Every row comes from one small tree of marks. The marks that hang from a mark follow it in brackets, in alphabetical order. Every link used is in the known rows. Which tree was each row made from?
In the rows, 128 means zero.
Known rows:
R[Q[F J]]: [ 68 133 136 138 147 137 179 143 150 137 152  96 114 113  74 123 125 138
 144 127 119  92 145 113 122 135 131 167 164 143  57 170 167 123 140 187
 175 138 113 166 126 158  85]
J[R[Y[T[F Q]]]]: [133 133 160 120 110 170  88 148 182 107 104 109 167 131 141 128 154 201
 147 126 184  97 141 151 166  97  74  47  78 194 178 178 127 138  90  98
 180 120 168  98 126 132 108]
H[J]: [102 126 130 107 144 111 133 111 121 105 127 124 129 130 109 111 125 131
 142 121 106 128 150 126 105 143 153 109 145 117 145 144 156 119 146 158
 128 131 135 129 125 141 143]
Z[J[Q[F] R[Y]] P[H]]: [146 155 123 112 159 143  63 122 113 179  91  68  79  84  90 148  58 174
 177 124 144 109 108 110  83 154 133  57 140 119  41 105 164 167 142 106
 144 125  93 100 144 111  67]
R[Q[J Y]]: [120 120 133 152 137 133 176 145 114 141 134 116 144 127  73 121 125 138
 174 111 120 104 140 137 120 112 118 166 121 127 100 200 133 132 123 152
 146 134 134 141 114 166 100]
P[H]: [138 115  91 132 134 122 108 131 105 147 123 128 116 112 119 151 113 132
 148 145 152 119 116 132  92 168 151 109 123 121 113 125 127 139 122 156
  98 128 104 134 121 118 127]
A[F J R[Q Y] T]: [171 157  92 194 125 155  54 156 165 173 171  83 181 114  76 123 155 143
  84  82 115  92 112 125 124 159 153 110 138 124 104 178 152 207 141 136
 110 116  98  74 156 125  77]
Y[J T[F Q]]: [108 115 154  91 142 168  93 124  98  87 124 165 143 103 142 126 128 157
 135  99 172  96 132 144 176  90 108  89 106 159 121 152 142 127  66 116
 163 152 182 135 102 159 117]
P[H J]: [122 133  90 105 148 128 103 125  87 158 117 120 129  92 111 156 124 156
 144 137 114 108 129 132  67 164 150  97 119  89 108 142 147 152 117 162
  86 134  93 120 123 104 123]
P[H[J[R]]]: [147 125 101 111 133 123 105 106 117 129 102 104 116 132 106 141 120 137
 183 146 150 109 122 139  51 184 158  62 123 131 129 150 154 120 165 183
 119 106 116 125 130 127 124]
Z[J[Q[Y] R[F]] P]: [188 146 141 112 114 146  94 128  47 142  78 120  92  90  88 124  85 146
 187  90 155  90 128 144 116  78 117  98  78 125  80 164 167 101 117  61
 131 116 178  75 153 162  72]
T[F Y]: [134 141 117 163  98 120 162 155 145 126 133 137 185  90 133 135 112 145
 102  82 137 105 161 175 137  80 127 107 114 148 133 145 118 118 115 116
 123 120 143 106 147 164  94]
Z[J[Q] P[H]]: [150 132 104 104 167 108  70 128  30 168 120 122  82  64  83 152  52 148
 158 114 136 117  94 115  80 159 174 103 137  93  47  93 155 146 126 115
 100 140 120 110 125 116 113]
Y[J T[Q]]: [ 96 118 154  96 158 166  93 102 111  88 116 161 123 132 151 126 131 148
 163 117 158 122 110 121 152 110 104 113 124 145 100 148 139 143  85 112
 168 153 152 136  90 132 119]
Q[F[J R] Y]: [122 110 127 118 126 143 147 113 171 147  95 108 136 128  97 106 136 154
 137 113 118 111 117 152 117 112 127 141 133  99 151 165 173 140  94 165
 171 144  99 169 141 150  86]
A[R T[Q Y[J]]]: [131 162 105 152 129 157  88 109 173 124 144 158 157 118 125 121 117 120
 112  72 135 109  96 156  99 132 121 107 139 161  71 185 170 154 118  96
 148 115 107  89 125 135  80]
F[J[Q R]]: [174  95 138 117 156 152 133 118 130 162 105  58 111 114  92 130 131 158
 136 106 130 122  94 130 116 138 158  93 111 133 123 139 150 108 148 167
 158 119 155 157 143 122  96]
A[Y[J]]: [158 161  97 112 167 169 107 113  89 136 120 141 145 117 158 143 121 124
 147 110 102 108 129 132 109 124 129 152 152  79  92 126 147 147 133 113
 155 134 138 115 108 146 117]
P[J[Q[F] R]]: [131 145 143 105 147 157 134  92 148 175  89  80  95 118  92 132 114 165
 142 118 104 113 122 119  84 111 133  78 125 129  85 158 180 117 146 145
 157 126 117 133 145 117  98]
Y[Q[F J[R]] T]: [105 141 163 107 133 159 153 120 173  76  92  88 110 152 130 130 110 123
 172 137 137 107 143 128 108 131 132 126 147 156  65 182 138 164 174 171
 193 114  81 151 113 149  85]
Z[P[J]]: [119 177 119  77 143 118 104 113  75 115 108 129 115  80 125 126 119 157
 137 115  85 114 140 129 107 118 122 109 137  73 110 114 154 141 132 107
 116 140 108  96 128  98 116]
Z[J P]: [119 157 143  92 141 108  90 138  63 119 129 138 120  90 119 136  96 137
 135 111 115 115 122 118 123 127 123 137 141  96  72  86 152 154 126  87
 129 142 123 103 133 131 106]
P[H[J[Q[Y]]]]: [152  88  99 129 161 103 130  94  84 161  92 123  99 117  63 121  78 140
 189 109 128 135 127 140  66 146 187  79 123 100 137 180 155 126 122 168
  88 135 130 135 105 140 152]
R[F]: [124 130 111 130 108 147 125 148 110 111 129 133 116 107 127 121 141 128
 132 127 151  97 160 136 141 115 127 125 103 141 131 160 145  91 114 124
 118 118 161 107 143 151 105]
A[J Q]: [139  81 162 137 116 121 105 138 129 161 149 116 148 144 102 118 140 127
 146 118 151 113  90  91 129 123 137 135 137 128 119 107 159 177 108 134
 165 140 139 143 116 117 139]
A[F J[Q] R]: [190 129  99 141 145 119  86 111 118 196 157  97 146  97  85 137 114 138
 101 106 139  96  77  88  93 124 172 107 137  85 113 124 163 166 142 135
 117 152 128 108 144 107 141]
A[F J T[Q] Y]: [175 117  96 147 128 124  98 155 160 165 136 125 176 102  84 164 158 167
  96  80 119  80  86 114 130 151 157 158 147  97 119 144 208 228  93 137
 133 157 113 132 125 129 129]
T[Q[J[R]] Y]: [113 137 143 142 118 129 177 139 207 128 131  98 167 119 109 150 130 169
 171 116 158  85 107 127  94 114  90 120 119 175 100 174 153 142 142 128
 196 126 123 132 130 131  89]
T[J Q[Y]]: [111  73 174 110 124 137 138 128 128 142 121 145 140 136 100 116 158 148
 172 118 158  93  92 110 144  91  93 132 101 143 150 183 166 159  43 144
 148 154 139 133 129 121 149]
R[Q[J] Y]: [ 96 145 127 157 156 160 140 163 154 140 163  73 150 116  92 119 131 160
 153 124 109 105 158 114 133 140 114 138 140 142 102 179 119 147 149 150
 162 122 131 119 126 139  87]
Z[J[Q[F]]]: [100 116 159 118 157 130 129 125 118 177 131 109 100 111  79 133  81 143
 119 105 116 122 118 100 117 119 153 134 148 129  50 124 179 139 116 128
 147 149 126 148 138 151 104]
Q[F Y]: [114 114 146 133 113 119 166 112 153 137  91 138 120 142 111 119 119 129
 148 115 127 126 141 136 138  92 111 140 130 114 122 154 152 144  96 128
 133 145 100 151 122 150 112]
H[J[R]]: [134 139 137 107 128 129 125 103 139 109 106 105 129 148 113 121 135 132
 163 128 125 118 136 135  87 145 134  81 126 139 145 151 154 108 170 155
 150 108 141 121 137 138 124]
Z[P]: [137 159 119 105 130 111 110 119  94 103 112 136 103  98 133 121 109 132
 141 123 123 127 125 131 130 122 125 121 144 103 115  98 133 128 138 104
 128 132 120 110 126 110 123]
Z[P[H J[R[F Y[T]]]]]: [146 193  84  87 118 167  45 134  89  90  56  95 115  79 150 139 132 191
 194 143 161  83 172 158  90 142 103  36  80 104 115 176 147 139 130  98
 110 112 111  43 131 103  66]
A[R[F Y] T]: [152 174  83 150  98 168  58 158 177 118 131 107 141 124 113  98 144 123
  88 113 144  99 162 153 126 163 125  90 105 154 137 209 166 130 136  96
 106  93 123  51 153 139  87]
H[J[Q[Y[T]] R[F]]]: [162 120 137 117 116 145 129  96 106  95  48 120 107 150  97  96 117 147
 204 103 165 113 166 164 105  91 142  67  73 147 153 241 169  76 132 124
 138 116 186  96 121 176 113]
Y[Q[J[R[F]]] T]: [133 143 136 112 114 180 130 147 125  57 102  98 116 131 136 126 128 121
 181 133 162  81 165 146 118 124 132 115 100 167  93 215 127 123 167 150
 167  95 140 108 125 166  78]
A[F Q[J[R]] T Y]: [214 120  95 156 101 147 121 147 224 124 102  76 195 135  60 147 162 146
 141  80 133  76 102 116  99 182 149 127 147 128 130 149 220 214 179 166
 180 133 121 159 131 160 125]

Which tree is each row?
[141  96 105 120 112 145 106 148 144 128 119 127 134 108  68 102 178 154
 111  87 158  73 121 162 136 141 134 121  87 142 153 241 217 127  63 143
 121 127 144 121 137 152  86] => A[R[F[J]] T[Q[Y]]]
[116 114 138 107 120 141 139 109 172 114  64 119 144 148 115 103 139 163
 147 115 137 121 125 161 124 109 122 140 123 103 150 183 168 146  90 156
 179 155  96 162 119 155  91] => Q[F[J R] Y[T]]
[161  75 145 146 125 158 104  87 129  82  83 156 172 146 119 111 144 133
 190  63 159 124 120 121 169  81 117 104 118 106 143 131 143 199  93 123
 149 171 152 158  96 167 129] => A[F Q[Y[J T]]]
[147 146 114 152 108 158 138 157 124 151 144 126 175 106  62 111 118 151
 149 108 134  73 143 174 109  94 118 135 104 147 145 217 137 103 112 151
 170 120 160 122 141 193  98] => T[F[R[Q[J Y]]]]
[156 141 148 114 137 157  98 119 153 110  83  77 149 128 106 104 105 180
 149 102 144 123 170 156 128 115 142  18  99 162 173 189 140 108 152 127
 156 112 182  92 131 154 123] => H[J[Q R[Y[T[F]]]]]
[142 142 100  93 155 109 107  75 103 135  74  91  44  92  77 126  67 147
 194 129 138 113 115 128  53 164 180  45 160 112  79 126 192 106 174 173
 138 123 105 131 130 112 111] => Z[P[H[J[Q[F] R]]]]
[163 158 121 154 134 162  44 149 153 153 157  92 146 139 119 111 111 103
  91 105  97 124 118 134 108 162 163 110 148 129  93 183 124 218 150 116
 121  82  69  58 132 107  91] => A[J R[Y[Q]] T]
[136 159 153 113 122 157 120 144 201  93  90  63 168 153 134 131 129 164
 167 143 156 115 145 120 124 148  87  99 110 145 125 172 125 169 166 114
 182 128 115 113 113 130 100] => Q[J[R[Y[T]]]]
[112 127 163  94 123 137 135 129 177  95 104 105 140 148 112 142 143 171
 177 150 182  94 103 114 115 139  92 117 107 171 115 177 162 145 130 134
 202 141 135 148 102 128 123] => Y[T[Q[J[R]]]]
[118 119 125 103 133 147  74 132 153 104  96 104 154 117 111 134 137 208
 181 136 186  88 152 155 108 151 122   8  91 174 180 193 152 139 103 158
 148 119 154 105 116 134 123] => P[H[J[R[Y[T[F Q]]]]]]
[141 172 103  91 139 125  59 103 118  73  59  95 116 121 139 125 106 170
 209 143 152 125 149 147  79 175 132  32 128 108 134 146 138 153 169 128
 132 115  98  77 109 102 109] => Z[P[H[J[R[Y[T]]]]]]
[180 147  96 105 132 145  58 138  31 154 100 106  68  62  89 154  75 148
 181 122 178  75 111 133  75 146 155  72  94 130  49 133 171 102 136 107
 111 109 157  81 156 137  72] => Z[J[Q R[F]] P[H]]
[119 138 132 153 120 160 144 111 199 171 120 107 135 117 101 103  98 137
 137 101 132 105  97 130  81  90 140 117 148 153  92 179 175 123 121 152
 188 131 104 111 171 129  99] => T[J[Q[F[R]]] Y]
[170 116 127 128 119 148 138 101 104 130  76 107  99 129  78  98 114 139
 194  99 147 103 158 153  99  94 146  69  84 145 155 221 172  68 137 133
 130 105 190 102 143 170 112] => H[J[Q[Y] R[F]]]
[123 166  88 144 131 206  67 148  96 129  95  90 132 109 126 140 167 197
 198 142 155  75 180 168  87 140 114  54  67 151 104 241 131 115 122 142
 118  91 134  53 137 130  44] => P[H J[R[F Q Y[T]]]]
[148 155 143 161 114 187  95 156 142 116 111  97 166 135 135 120 153 177
 150 115 159 102 167 178 156  98  97  65  84 189 142 200  97 111 127 118
 163  92 168  79 140 157  72] => J[R[Q Y[T[F]]]]
[109 110 115 124 141 169 122 170 138 117 133  70 141  88 120 111 165 171
 121 110 131  93 176 132 174 132 127 109 105 118 158 163 145 125 103 148
 129 125 158 119 151 142  68] => R[F[J] Y]
[119 137 147 125 157 155 126  91 196 148  95  55  99 139  89 101 101 163
 165 117 111 131 151 113 104 129 140  48 149 148 129 165 170 120 170 150
 173 114 131 122 142 130 104] => H[J[Q[F] R[Y]]]
[116 119 149 118 137 155 143  93 121 126  92 146 115 131 129 116 102 110
 161  97 126 124 138 133 146  87 105 133 138 104  81 141 149 149  94 122
 143 151 113 153 114 163  90] => Q[F Y[J]]
[128 177 109 164 164 231  53 116 130 147 157 114 141 125 135  98 125 143
 165 118 106 118 130 145 119 114 103 102 137 146 108 168  97 123 137 114
 182  97 146  81 142 143  64] => F[R[Q Y[J]]]
[131 172  71 135 139 167  67 133  73 105 114  87  85  81 100 112 132 169
 221 134 148  74 178 158  85 155 139  41 115 143 113 193 149  85 160 154
 120  78 151  52 151 134  54] => Z[P[H[J[R[F Q Y]]]]]
[ 87 137 128 173 135 142 177 119 168 115 129 129 122 119 145 125 100 117
 142  91  93 131 157 154 118  82 148 133 167 147  73 161 111 153 142 146
 146 103  73 122 137 145  70] => T[Y[Q[F]]]
[105 145 117 115 153 137 118  79 167 150 116 108  91 129  73  89  87 144
 144 124 103 130 126 126  69 131 172  90 168 130 132 166 190  91 157 168
 176 129 128 136 140 142 134] => H[J[Q[F[R]]]]
[110  82 192 106 106 152 149 112 177 148  91 119 121 153  99 120 163 152
 188 127 174  77  87 109 133  86  73 112 105 168 126 189 193 153  58 156
 186 144 120 146 145 124 113] => T[J[R] Q[F Y]]
[173 143 119 152 124 193  96 136 153 150 106  71 107 116 116 113 123 160
 159 121 158 106 151 133 136 109 115  60  82 170 138 182 131  90 143  98
 146  89 180  78 159 134  85] => J[Q R[F Y]]
[155  73 118 127 141 148 158 138  87 150  99  97 109  90  76 107 130 156
 146  81 139 102 147 146 153  95 158 123  86 109 146 192 162  94  84 150
 114 138 182 145 136 164  92] => R[F[J[Q[Y]]]]
[166 119 154 117 134 127 134  77 124 112  47 116 120 170  98 105 104 148
 201 104 141 146 132 155  91 105 144  70  99 135 150 208 150 111 146 125
 148 125 153 115 105 151 137] => H[J[Q[Y[T]] R]]
[104 122 144 151 153 175 146 101  95 141 116 145 106 130 110 109 118 119
 178  90 114 113 142 144 145  77 112 143 142 127  59 176 139 125  95 143
 152 134 129 144 118 175  63] => R[Q[F Y[J]]]
[172 107 100 122 120 139 110  99  84 112  43 119  94 133  88 121 102 152
 225 119 188 104 153 169  69 132 166  49  70 138 140 238 166  86 127 152
 107 114 161 101 114 163 115] => P[H[J[Q[Y[T]] R[F]]]]
[142 161 111 107 137 165  67 123 141 132  68  85 154 132 144 154 138 190
 177 150 142 113 142 146  72 162 109  46  89 114 126 173 123 176 136 126
 119 117  86  83 115  95  93] => P[H J[R[Y[T]]]]
[141 126 140 149 131 142 144 102 106 131 103 119 130 158  87 107 146 140
 206 108 116 114 145 165  90 105 125  98 110 149 138 212 140  96 145 158
 146  96 153 111 133 165  96] => H[J[R[Q[Y]]]]
[116 133 134 114 136 129 126  66 161 122  59 135 110 162  84  80  84 152
 178 113 121 144 137 153  82  98 155  97 139 119 149 214 182 112 126 142
 174 143 119 131 108 161 139] => H[J[Q[F[R] Y[T]]]]
